Every row comes from one small tree of marks. Brackets hold a mark, then the marks that hang from it, in alphabetical order. Every link used is in the known rows. Which tree was each row made from?
Known rows:
[nanuv [filaz defe] [sukir tuzut]]: [-22  19 -19 -12 -21 -24  -9   6  -4  22  -3   3 -17  18 -21  20 -20 -15
  35  15  -8 -20   7  36  15  15]
[sukir tuzut]: [-15  -6  34 -22  -9   9 -25  19 -17 -16 -22   8 -17   5  15  22   2   0
  -3  -3   0 -10  33  39  -3   4]
[defe [nanuv filaz [sukir goso] tuzut]]: [ 10  12 -30   1 -31 -18  12  10  12 -41  20 -16  22  19 -11  35   2  10
  -8   8 -22  -1  26  37   8 -13]
[bupanun [nanuv [filaz defe] [sukir tuzut]]]: [-21  14 -13  -8 -37 -53  -9 -24 -18   8  23  -5 -12  10 -29  20 -13 -18
  25  10 -20 -16   7  40  16  20]
[filaz [defe [nanuv sukir]]]: [-17  28  18   5 -36 -23 -31  16 -18  -4   7 -40   7   0 -30  -1 -12  10
   0  19 -26   3  40  47  21  20]
[goso bupanun]: [-26  31  16  10 -22 -15 -21  10  -5  -7 -26  -6   2  24  21   7   5  32
 -17  -3 -12  -4  39  15 -16   3]
[goso bupanun [sukir tuzut]]: [-17 -26  21   1 -27 -20 -49  15   2 -14 -27  -9   0  37  31  38   4   0
 -13  17   1 -12  32  18   0   1]
[filaz [defe [nanuv [sukir goso]]]]: [ -9   4   7  16 -35 -33 -11  26 -31 -22   5 -56   8  12 -36   1 -13   1
   5  26 -17  20  43  13  38  15]
[tuzut [goso bupanun filaz nanuv sukir]]: [-32 -28   6  58 -52 -33 -29   8  12 -18 -52 -61   7  63  49  -4 -12  24
 -31  10  25 -10  19 -20  -8  -9]
[bupanun [nanuv [sukir [goso tuzut]]]]: [  2 -48  20   1 -49 -18 -18  -8 -11 -24  14 -27  13   8 -17   8  -4 -13
  -1  10 -25   2  14  18  -5  14]
[defe [nanuv filaz sukir [tuzut goso]]]: [  6  44  -8   5 -45   3  10  20  17 -19   5 -25  25   8   6  18   1  20
 -16 -10  -4 -23  12  69  13 -14]
[defe [nanuv filaz]]: [-16  26  25 -11 -12 -17 -16   7 -10 -27   8   2  14   8  18  28 -10  25
 -29  -8   6  13  46  43 -32 -22]
[tuzut [goso nanuv sukir]]: [ -3 -38  27  11 -53   0 -23  24  -4 -11 -29 -34   7  38  24   6 -20  19
 -32  -4  36 -17  29  37 -19  -2]
[filaz [defe [nanuv [sukir tuzut]]]]: [-14  10  14   3 -29 -26 -37  21 -21 -11   6 -31  -2  -3 -27  18  -9 -13
   9  24 -22  -1  35  43  47  17]
[tuzut [goso bupanun] [nanuv sukir]]: [  3  35   4  26 -48  -5  14  46 -24   0 -36 -42  24  39  13  -2  -6  26
 -16 -27   7 -37  15  19  24  15]
[defe nanuv]: [-13  17  49  -7 -19  -3 -33  19 -19 -33  -3 -16  12   0  10  14  -1  22
 -32  -4  -6   8  54  44 -15  -7]
[filaz defe]: [-34  24  30  -1 -16 -11 -17  13 -15   2 -21 -21 -26   7  -2 -20  -4  19
   8  10  -2  -1  38  29 -10   8]
[nanuv tuzut]: [-19  21  22 -12 -21  14 -10  10  13 -21 -21   2 -14   2  15  -1  20  28
  -9  -3 -13 -22  32  54 -20  -4]
[bupanun nanuv]: [-18   9  43 -11 -31 -19 -19 -14 -30 -24   2  -6   1   6   2   2   2  19
 -22 -15 -21  -3  42  42 -30  10]
[bupanun [nanuv tuzut]]: [-13  17  25  -8 -38 -17  -9 -20   3 -36   7  -4  -4  -6   5   0  24  22
 -19 -12 -31 -20  34  57 -18   4]
[bupanun [nanuv [filaz defe] tuzut]]: [-32  42  -3   4 -34 -53  10 -30  16 -13  18 -13 -25   0   1  -7  11  21
   3   4 -18 -13  21  49 -13  -7]
[bupanun [nanuv filaz [sukir tuzut]]]: [ -6   0  -5 -26 -34 -25 -11 -22 -18  -4  26  18   7  14 -13  40  -7 -13
   4  -9 -26 -20  10  48  -4  12]
[nanuv filaz [sukir [goso bupanun tuzut]]]: [-11 -16 -30  16 -33 -25  -7   7  23   6  -6 -13  22  38  16  25 -14   0
  13  19  -2  -1   3  -9 -12  -1]
[filaz [defe [nanuv tuzut]]]: [-24  36  21  14 -27 -27 -20  13  11 -34  -2 -40 -19 -15   0  -6  14  24
 -12  21 -15   1  43  52  16  -4]
[filaz [defe [nanuv [sukir goso tuzut]]]]: [ -5 -12   3  11 -29 -38 -14  34 -31 -30   1 -46  -6   8 -32  18 -11 -23
  10  32 -16  15  34  12  56  15]
[filaz [defe [nanuv [tuzut goso]]]]: [-21  44  29  29 -39 -14   5  40   7 -34 -17 -62 -14  -8  12 -19  17  27
 -18  13   5  -8  31  52  27 -14]
[tuzut goso nanuv]: [  0  17  44   5 -24  12  20  50 -35 -17 -40 -32  -3  21  29 -14  -4  30
 -30 -38  30 -26  30  30  -4  -8]

Which tree is each row?
[-18 -12 -28  19 -43  -7 -20 -22  32 -17 -22 -23   2  28  -4  -2  -4  13
   1   7 -29 -33  16  30  -3  17]
[goso filaz [nanuv sukir tuzut]]
[-37   7   7  27 -28  -7  -6  25 -18   8 -44 -52 -33  21  -4 -20  -2 -16
  27  15  -3 -17   1   2  42  19]
[nanuv [sukir [tuzut [goso [filaz defe]]]]]
[-40 -32  15  24 -23 -26 -51   3   9 -19 -44 -23  -9  47  45  22  11  -2
  -7  23  -5  -5  25 -14  -3  -6]
[goso bupanun filaz [sukir tuzut]]
[  1  -2  43  -1 -22   9  18  57 -38 -26 -40 -26 -13  15  35   9  -2   7
 -21 -31  37 -29  24  31  18  -8]
[sukir [tuzut goso nanuv]]
[ -6 -13 -27  15 -45 -28 -32   4   5   3 -15  -8  18  36  -5  39 -18  -3
  -2   7 -15 -29  19  25  25  32]
[goso bupanun [nanuv [sukir tuzut]]]
[  4  34 -18 -12 -33 -10 -12  -2  23 -19  17  -4  23   5  -6  32   3  16
  -8   3 -32 -20  23  70  -5  -8]
[defe [nanuv filaz sukir tuzut]]
[-17  13  10  26 -60 -47  -8 -10   0 -10  -3 -29  21  45  36  19  -1  24
 -31  -8  16  -8  14  21 -24 -20]
[tuzut [goso [bupanun [nanuv filaz]] sukir]]
[-23  36 -17  -9 -24 -22  -6  -3  -6  27  -1  -6  -6  24 -21  -3 -21   9
  30  10 -12 -16  16  35  -8  12]
[nanuv [filaz defe] sukir]
[ -8 -53  -5 -11 -32 -28 -35  -5  13 -10  -6  12  -1  40  25  52 -29  -4
 -13  10  30 -14  18  37 -28  -9]
[goso [nanuv filaz] [sukir tuzut]]
[-19  56 -16  26 -30 -11  23  13  32  -9 -27 -11   3  26  44   7  17  41
 -13 -13  13 -30   9  32  -9 -23]
[nanuv filaz [tuzut [goso bupanun]]]
[-55 -10  49  35 -17 -35 -49   5  14 -24 -19 -58 -23  -6  24 -17  -3   2
  -5  33  -4  23  32   1  -1 -14]
[goso [filaz [defe nanuv]] tuzut]
[ 14  -4 -16 -12 -23 -17  31  24 -28 -16  -5 -10  14  50  -4  20 -22  10
   1 -21   8 -15  21  10  -4  -2]
[tuzut [nanuv filaz [sukir goso]]]
[-23 -18  33  26 -57 -17 -10  -9  12 -44 -22 -54 -11  25  31 -18  27  15
 -25   0  -9 -23  15  26 -15 -16]
[bupanun [nanuv [tuzut [goso filaz sukir]]]]
[-18  -2 -14  17 -26 -68  12 -10 -14 -35   8  -4   3  33  22  42   3   0
 -13   0  -5  11  21 -12   5 -10]
[sukir [goso [bupanun [nanuv filaz]]] tuzut]
[-17 -20  -2   9 -21  -2  -7   5 -20 -23 -30 -31   0  42 -11  -8  -3   4
  10   7 -26   2  24 -15  -2  11]
[nanuv [sukir [goso filaz]]]
[-34 -18  20  22 -28 -26 -21  15   7   3 -33 -56 -23  21   5 -26 -12  -6
  19  15  -3 -21  10  -3   8  13]
[goso [filaz defe] [tuzut [nanuv sukir]]]
[-33  70 -25  42 -30 -38  28  16  32   3 -28 -34 -18  22  32 -14  13  36
   5   5  16 -23   4  25   9 -19]
[nanuv [filaz defe] [tuzut [goso bupanun]]]
[ -2   7  -5 -20 -19 -13 -26  11 -13 -13  17   7  19  10  -5  55 -14 -11
  -3   1 -14  -7  22  55  10  -4]
[defe [nanuv filaz [sukir tuzut]]]
[ -5  27   2 -15 -26 -10 -21   0  -8  -7  18   1  33  16  -8  32 -17  11
 -12  -5 -16  -1  33  55 -14  -2]
[defe [nanuv filaz sukir]]
[-39  -5  49  41 -40 -30 -31  26 -10 -29 -32 -85 -15  26  25 -22  -1  13
 -20  25  15  18  36   3   8 -17]
[tuzut [goso [filaz [defe nanuv]] sukir]]
[-19  -7  16   9 -28  18 -12  27 -18  -2 -43 -29  -9  24   8  -4   1  -9
  12  -5  -7 -24   3  15  20  12]
[nanuv [sukir [tuzut [goso filaz]]]]
[-30 -25 -11  22 -19 -27  -6  15 -21 -17 -34 -44 -35  30 -19  -5  -7 -25
  36  33 -21   6  14 -25  45  18]
[nanuv [sukir [goso [filaz defe]] tuzut]]
[-32 -33 -15  45 -44 -33 -50 -18  38   1 -29 -34  14  36  19   5 -20   1
  -2  21 -13 -16   8  -8  -9  18]
[goso bupanun filaz [nanuv sukir] tuzut]
[ -4  18   4 -13 -54  -9 -12 -24   5 -19  15  -7  11   1 -25   4  16  13
  -7  -6 -51 -34  21  66  -4  21]
[bupanun [nanuv sukir tuzut]]
[ 10  -8  13   0 -31  -8 -14  24 -29 -37   6 -34  29  14 -24  21  -5   6
 -15   8 -24  13  41  22  14   7]
[defe [nanuv [sukir goso]]]
[-26  35  13  -1 -10 -40  16  18 -15  -2 -12 -16 -20  27  13  -4 -19  27
   0 -12  24 -12  30  24 -13  -9]
[tuzut [nanuv [filaz defe]]]
[-43  31  19  48 -22  -6  -3  21  -2 -13 -55 -42  -3  36  45 -22  10  31
 -17  -9   4  -8  19 -16  -7 -10]
[tuzut [goso bupanun filaz]]
